Each row was made from one path, in order. Every step used is in the known rows, and no mark comes twice. Write each row's path.
Known rows:
veselo > tarod > lesef > lepof: [-14  -6  14  17   3  -5   9  -7  -1  -9  15   7   1  38  -1  -3   9  18
  17 -16 -36  24   3   3  17  -8  20  -6   7  11  28   2]
lesef > lepof: [  2  -1   2   4   2  -7  14  -2  -1   8  11  -2  -3   5   4  -2 -10  18
  10  -9 -24  10   0  -9   0  -8  10   4   2  -2  15   1]
bupop > pelo > pomis > fuzivi: [ 11  -8  -6  12   6   4  -3  -8   2  10  -7   2   8 -21  -6 -17  26   4
   3 -19  -3   9  -9  17   9  20 -18 -27 -23  -2  16 -15]
rozo > tarod: [-10   0  10  11   4   7  -4  11  -2  -1  -5   4 -10  15  -2  -3  -6   5
  -5   7   1   3  -3  18  11  26   1  -7  -2  -1   4   1]
fuzivi > tarod: [ -4  -2   8   2   0 -10  10  -1   3   2  -3 -10   3   1  -2  -3   9   0
   4  -2  11   2   8  13  20   2   5  -8   0   5  19 -14]
fuzivi > pomis > pelo > bupop: [ -3  -4   7   6 -10  13   3 -16   4  19   7 -14  20 -11  -6  13  21 -13
   7  22  -7 -16   9  30   9  -7 -12   1 -14 -11   7  16]
tarod > lesef > lepof: [ -1   0   3  21   0   1  11  -3   4  -8  16   5   0  23  10  -3  -2  18
  24 -13 -28  20  -8   2  10 -27  25   7  16   6   9   2]
rozo > lepof: [  0  -2  -2 -12   1  -8  14  -3  -4  -8   3 -10   2   4  -2 -11  -7   8
  -3   0 -10   7  -7  -8   1  11  -7  -5   7 -12   6   1]
tarod > rozo: [ -6  -8   7  -3   0 -18 -14  16  -4  -8  -3   2   6  -7  -4   8   1   3
  10  -6  13   1 -15  14   9   9  -3   0   1   2   3   0]
tarod > lesef: [ -1   1   2  14  -3   7  -4   1   6 -16   4   8   2  16   5  -4   7   0
  15  -2  -5   8  -7  11  12 -17  15   4  15   8  -3  -1]
veselo > tarod: [-14  -6  10  -3   5  -4  -2  -5  -5   0  -2   2   2  18  -9   1  12   1
  -9  -3  -7   5  11  -1   6  15  -5 -15  -9   5  18   2]
bupop > pelo > tarod > fuzivi > pomis: [ 10   9  -6  20  12  -9   6  10   3   7   5 -15  21 -25 -31  -7  17  15
   5 -20  -1  14  -2  17  17   0  -1 -22  -7 -22  23 -11]
bupop > pelo > tarod > lesef > lepof: [  7  11  -7  32  10   5  16   7   8  -7  28   3  15   9  -1 -15  13  34
  30 -18 -20  31   0   9  27 -32  31  -5   8  -1  32  -9]
ripoz > lepof: [ 11   8  -4  -9  10   7  10   9   7   6   8  -1   2  10  -4   2   0   8
   8 -14 -14   6 -13 -15   9  -7   1   3  11   2   7  -1]
veselo > bupop > pelo > tarod: [  1   4  -6  -2  18  15  -4  14 -14   1  15   0  22 -17 -12 -14   9  22
  14   3  -3   1  17  19  11 -10  15 -20   0 -12  20   4]
pelo > pomis > fuzivi: [ -2 -14  -2   8  -7  -3   0 -13   1  13 -12  -7   1  -9  -2  -9  17  -5
  -3 -16  -2  13  -5  16  11  26 -22 -20 -18   6  10  -8]
misavat > pomis: [ -3   9  -9  -5   8   8   3 -14 -12  -4 -15  -4   3   6 -10   2 -10  -2
  -6  -1   4  -4   6   2   6   3  -2  -4   3  -5   7   4]
rozo > tarod > pelo: [-10  15  21  34   3  14   1  14   2  -1   7   4   3  17  -7  -7  -3   6
  -8  14   7   8 -19  35  14  23   6   1  -8   2  21   5]
pomis > fuzivi > tarod > rozo > lepof: [-13 -21  10  -9 -14 -44  15   5 -11  -9  -5 -13  13  -2  -7  -9  10  10
  14 -13  16  20 -23  12  38  36 -14 -20 -10  -1  21 -21]
fuzivi > pomis > pelo > tarod: [ -7   5   5  14 -19   8   5 -13   2  17   3 -14  24 -13 -15   0  36   4
  -3   0   6   7  17  33  18  -3  -8  -8 -17 -15  27  -1]
rozo > tarod > fuzivi > pomis > misavat: [  2  -3  12  19   4  -8 -10   9  -3  -2 -20  -2 -13  -1 -17  12  -3  -3
   3 -13 -25   1   4  24   9  34   3 -39  -3 -14  20 -14]
rozo > tarod > lesef > lepof: [-11   1  15  30   3   6   6   7   2 -10  12   9 -12  36   7  -4  -7  23
  19  -5 -29  24 -14  22  24   1  26   2  15   5  14   0]
fuzivi > tarod > pelo: [ -3  12  17  25  -1  -3  13   3   9   3   7 -10  15   2  -7  -8  10   2
   2   6  17   6  -9  28  22  -3   6  -2  -8  10  37 -11]
fuzivi > pomis: [ -1   1   0  -7   4  -5   0  -6  -2   1  -2  -7   2 -15  -6   5  13  -5
   0  -4  -8  -4   6  16  -6   0  -8  -6   8 -12  -2   2]
lepof > ripoz: [ -7   0 -13   2  -2   6  -1   4  -2 -21   8   0  24 -12   1   6   5  -1
  -4   5   0  15   0  -3  -6  -5   4   1   3 -10  -1 -10]
bupop > pelo > pomis > fuzivi > tarod > lesef: [  6  -9   4  30   5   1   3  -8  12  -4  -6  -1  11  -4  -2 -22  39   5
  21 -24   4  20  -8  39  40   4   2 -30  -7  11  32 -31]
veselo > tarod > fuzivi: [ -9  -8  14  10   2 -13  -2   4  -5   3  -6  -2   5  19 -24   0   1   3
  -7 -14  -8  11  -3  -9  16  23  -6 -17 -16   5  23  -4]
veselo > bupop > pelo: [  6   1   1  -9  20  17 -12  11 -18  -6  10  11  11 -17  -7 -10  -1  11
  15   6 -10 -16   6  14  -8 -10  10 -16   6 -12   7   9]
misavat > pomis > pelo > bupop: [ -4   3  -2   8  -3  26   5 -27  -8  14  -6 -11  22   9 -10  11   0 -13
   2  22   6 -13   9  12  20  -4  -7   3 -18  -4  16  18]
bupop > pelo: [ 13   8  -4   6  12   6  -3   5   1  -5   6   9   5 -13  -4  -8   7   7
   6  -5   0  -6  -4   2  -2  -6   3  -6  -5  -9   7  -7]
lesef > tarod > pelo > pomis: [ -9  20   8  41   7   8 -14  -1   6  16 -10 -15   8   0 -21  -6  18  16
 -16 -14  -7  24 -13  38  10  10  -8  -7  -9  14  37  -5]
pelo > tarod > lesef: [ -7   5  -5  22  -5   5   4   6   9  -9  11  -4  14  17   0  -4  16  11
  14  -4   4  24   3  16  28 -20  19  -3   8   8  12  -5]
veselo > bupop: [ -6  -7   2 -15   7  11 -10   7 -18  -2   4   2   5  -4  -2  -2  -9   5
   9   8  -9 -11  10  13  -5  -2   7  -7   9  -3  -1  15]

Which path is each row?
[ 10  -3   1   7  -2 -14  -8  -3   0   0 -16  -6   0 -16 -14  14   1  -7
   8 -19 -25  -3   7   5  -2   8   1 -34  -1 -12  16 -13]
tarod > fuzivi > pomis > misavat
[-19   2   6  12  -3 -23 -25  18 -12  -4 -13  -2   1   2 -17  14  11  19
   1 -17   4  17 -16  13  14  13  -2   1  -2  10   6 -11]
lesef > tarod > rozo
[ 11  -7  -1   5   7   4 -16 -10   8   8 -21  -7  -6 -11   2   3   9  -8
   5 -16 -21  -1  19  20  -2   9  -3 -39  -2   4  28 -14]
pelo > pomis > misavat
[  2   1  -3  13  12 -14  -8  25  -1  -5   9   0  23 -19 -15  -3  18  22
  17 -12  19  13  -5  20  25   4   4 -12  -6  -9  23  -9]
bupop > pelo > tarod > rozo
[-23   1 -10   1  -2 -26 -12  18 -18 -31  -2 -12  28  -7 -17   9   6  26
  -5 -11  -7  40 -19   2   9  20  -5  -6   6 -11  14 -19]
lesef > tarod > rozo > lepof > ripoz
[-18 -16  16 -16   6 -29  -4  10 -14 -14  -1  -5  12  16 -16  -2   3  13
   0 -10  -7  14  -7   6  18  36 -15 -20   0  -4  26   2]
veselo > tarod > rozo > lepof
[-10  14   0  37 -14  20  18 -24  -5   2   8  -5  25  28 -10  -4  12  23
  20 -11 -10  29   8  21  42 -25  21   2  -4   0  47   3]
misavat > pomis > pelo > tarod > lesef > lepof
[ -9  13  13  33 -22  -4 -13 -10  -9  16 -15 -12   9  -4 -36   9  27  11
 -10 -16 -10  13 -10  21  14  10 -15  -4 -22  -7  22  -8]
lesef > tarod > fuzivi > pomis > pelo
[ 10  -5   3  -4  28  23 -20   8 -10   4  -1  -1  10 -27 -10 -17   6  11
  12  -7 -15 -11  10  35  -4   2  -2 -28   7  -9  23   8]
veselo > bupop > pelo > pomis
[ -9 -27  12  -4  -6 -39   9   1  -3   1 -15 -26  13 -13 -11 -14  16   8
  11 -24  12  26 -17  34  43  45 -26 -33 -10   3  37 -21]
pelo > pomis > fuzivi > tarod > rozo > lepof
[-14 -20  13   2 -16 -36   1   8  -6  -4  -9  -5  10  -5  -4   2  18   0
  14 -13  26  12 -15  21  37  26  -6 -16 -17  10  14 -22]
pomis > fuzivi > tarod > rozo
[  3   9  20  39  10  19 -14   5  10   9 -14   1  -3   6  -6  -4   7   0
  -3  -3 -14   5   3  55  15  33   5 -39  -9   5  51  -9]
rozo > tarod > pelo > pomis > misavat
[ 24   1  -5  12  20  11 -18  -5   9   4 -15   5   0 -24  -3  -5  17  -2
  10 -20 -20  -8  17  20  -2   4   1 -46  -5  -5  33 -19]
bupop > pelo > pomis > misavat
[ -5   0 -17   2  12 -17   2  27  -7 -32  20 -11  50 -25 -16  -8  14  30
  11  -8   9  36 -11   9  21  10   2 -17   4 -29  29 -20]
bupop > pelo > tarod > rozo > lepof > ripoz
[-13  19   4  34   4   5  -2   1   4  15   8 -15  12  13 -15   9   6   8
  -5  17  -6  14 -14  13  14  -8   6   8 -13  15  16   7]
lesef > tarod > pelo > bupop
[-14  -2  12  14 -16  -8  -9   3  -2   8   1 -12  30 -18 -20   9  35   9
   8  -6  18   8   4  50  27   7 -13  -8 -14 -13  29   0]
fuzivi > pomis > pelo > tarod > rozo
[ 18   8  -9  21   8  -9  -3   5   4   4  -5  -9  17 -27 -25   3  21  11
  12 -24 -17   9  14  14  11   0  10 -48 -10 -20  36 -25]
bupop > pelo > tarod > fuzivi > pomis > misavat
[ -9 -13   4   4 -16 -18  15  -9  -3   5  -7  -6   3   0  -1  -6  17  -3
   3  -7  13  11  -3   5  27  17  -5 -14 -19   8  14 -22]
pomis > fuzivi > tarod
[  8 -10   1  14   8  -7   6  -9   5  12 -13  -9   9 -21  -9 -20  33   2
   7 -23   8  12  -2  28  29  21 -15 -35 -23   4  35 -28]
bupop > pelo > pomis > fuzivi > tarod
[ 16   1  -4  12  21  12  -9  -1   9   7  -5  -2   5 -22  -7 -15  15   6
   3 -15  -5  -1   1  24   1   5 -10 -21  -4  -5  23  -4]
bupop > pelo > pomis
[ -3  10   3   8 -11  20   0 -24 -13   5 -13   2  16   7 -13   2   7  -2
  -5   4   9  -8   5  16  12   2  -6  -1 -16  -5  22   7]
misavat > pomis > pelo
[  2 -17   9  16   8 -22  -8   8   2   4 -14  -5  16 -27 -13 -12  33   7
  19 -28  20  12 -14  43  38  28 -17 -35 -20   4  37 -27]
bupop > pelo > pomis > fuzivi > tarod > rozo
[  0   6  -5  13  17  22  -9  15  -9 -16  20   7  24  -1  -7 -16  17  21
  29   2  -6   9   8  30  21 -25  30 -18  14  -4  17   3]
veselo > bupop > pelo > tarod > lesef
[ -6  12  -1  29 -15  10   9 -13 -10  15 -13 -15  30   9 -33  -1   2   8
  -5  -9  19  16   1  12  39   8  -4 -10 -28  -9  40  -1]
misavat > pomis > pelo > tarod > fuzivi
[ -5 -10   7 -12   2 -26   1  14  -9 -16   2  -7  11  -4  -7  -2  -8  12
   9  -7   2   9 -18   7  11  20  -9  -6   9 -11   7   1]
tarod > rozo > lepof
[  6  13  -9  28   7  13   1  10  10 -13  16   5  21   4  -4 -14  24  18
  18  -8   3  19  -2  19  26 -23  23  -9   5   0  17 -13]
bupop > pelo > tarod > lesef
[  1   9   6  22   6  11   9   1  11  11  19 -11  21   3  -1   4  -3  -6
   6  27   4  -3 -12  16  10 -11   5   9  -8   8  12  18]
tarod > pelo > bupop
[ -5   5   5  21 -23  11   4  -7   2  17   5  -6  22   4  -8  -3  24   9
   0   4  14  12  10  20  24  -3  -1  -2 -25  -1  28  -1]
pomis > pelo > tarod
[  0   9  -2  20  -4 -19 -19  -2  -7   4 -26  -8  -6  -7 -28  19  13   7
  -3 -29 -32  14   5   5   1  10   0 -35  -6  -3  21 -25]
lesef > tarod > fuzivi > pomis > misavat
[-10  -6   0  -4  -1 -26   8  19  -4  -8   7 -21  21  -3 -14  -5   0  22
   8 -10  10  27  -9  13  27  19  -4 -14   5 -11  22  -1]
pelo > tarod > rozo > lepof
[ -4  -4   0 -15  20 -10  -6  28 -23 -14  15  -8  34 -20 -17 -16   0  33
  24  -3   1   9  -3  27  21   9   6 -27  10 -21  28   6]
veselo > bupop > pelo > tarod > rozo > lepof
[ -7   3  15  26 -17 -10  21  -5   2   6   4  -5  14   3  -6 -11  19  -1
   2   0  21  15 -17  24  29  14   0  -9 -27  11  30 -17]
pomis > fuzivi > tarod > pelo
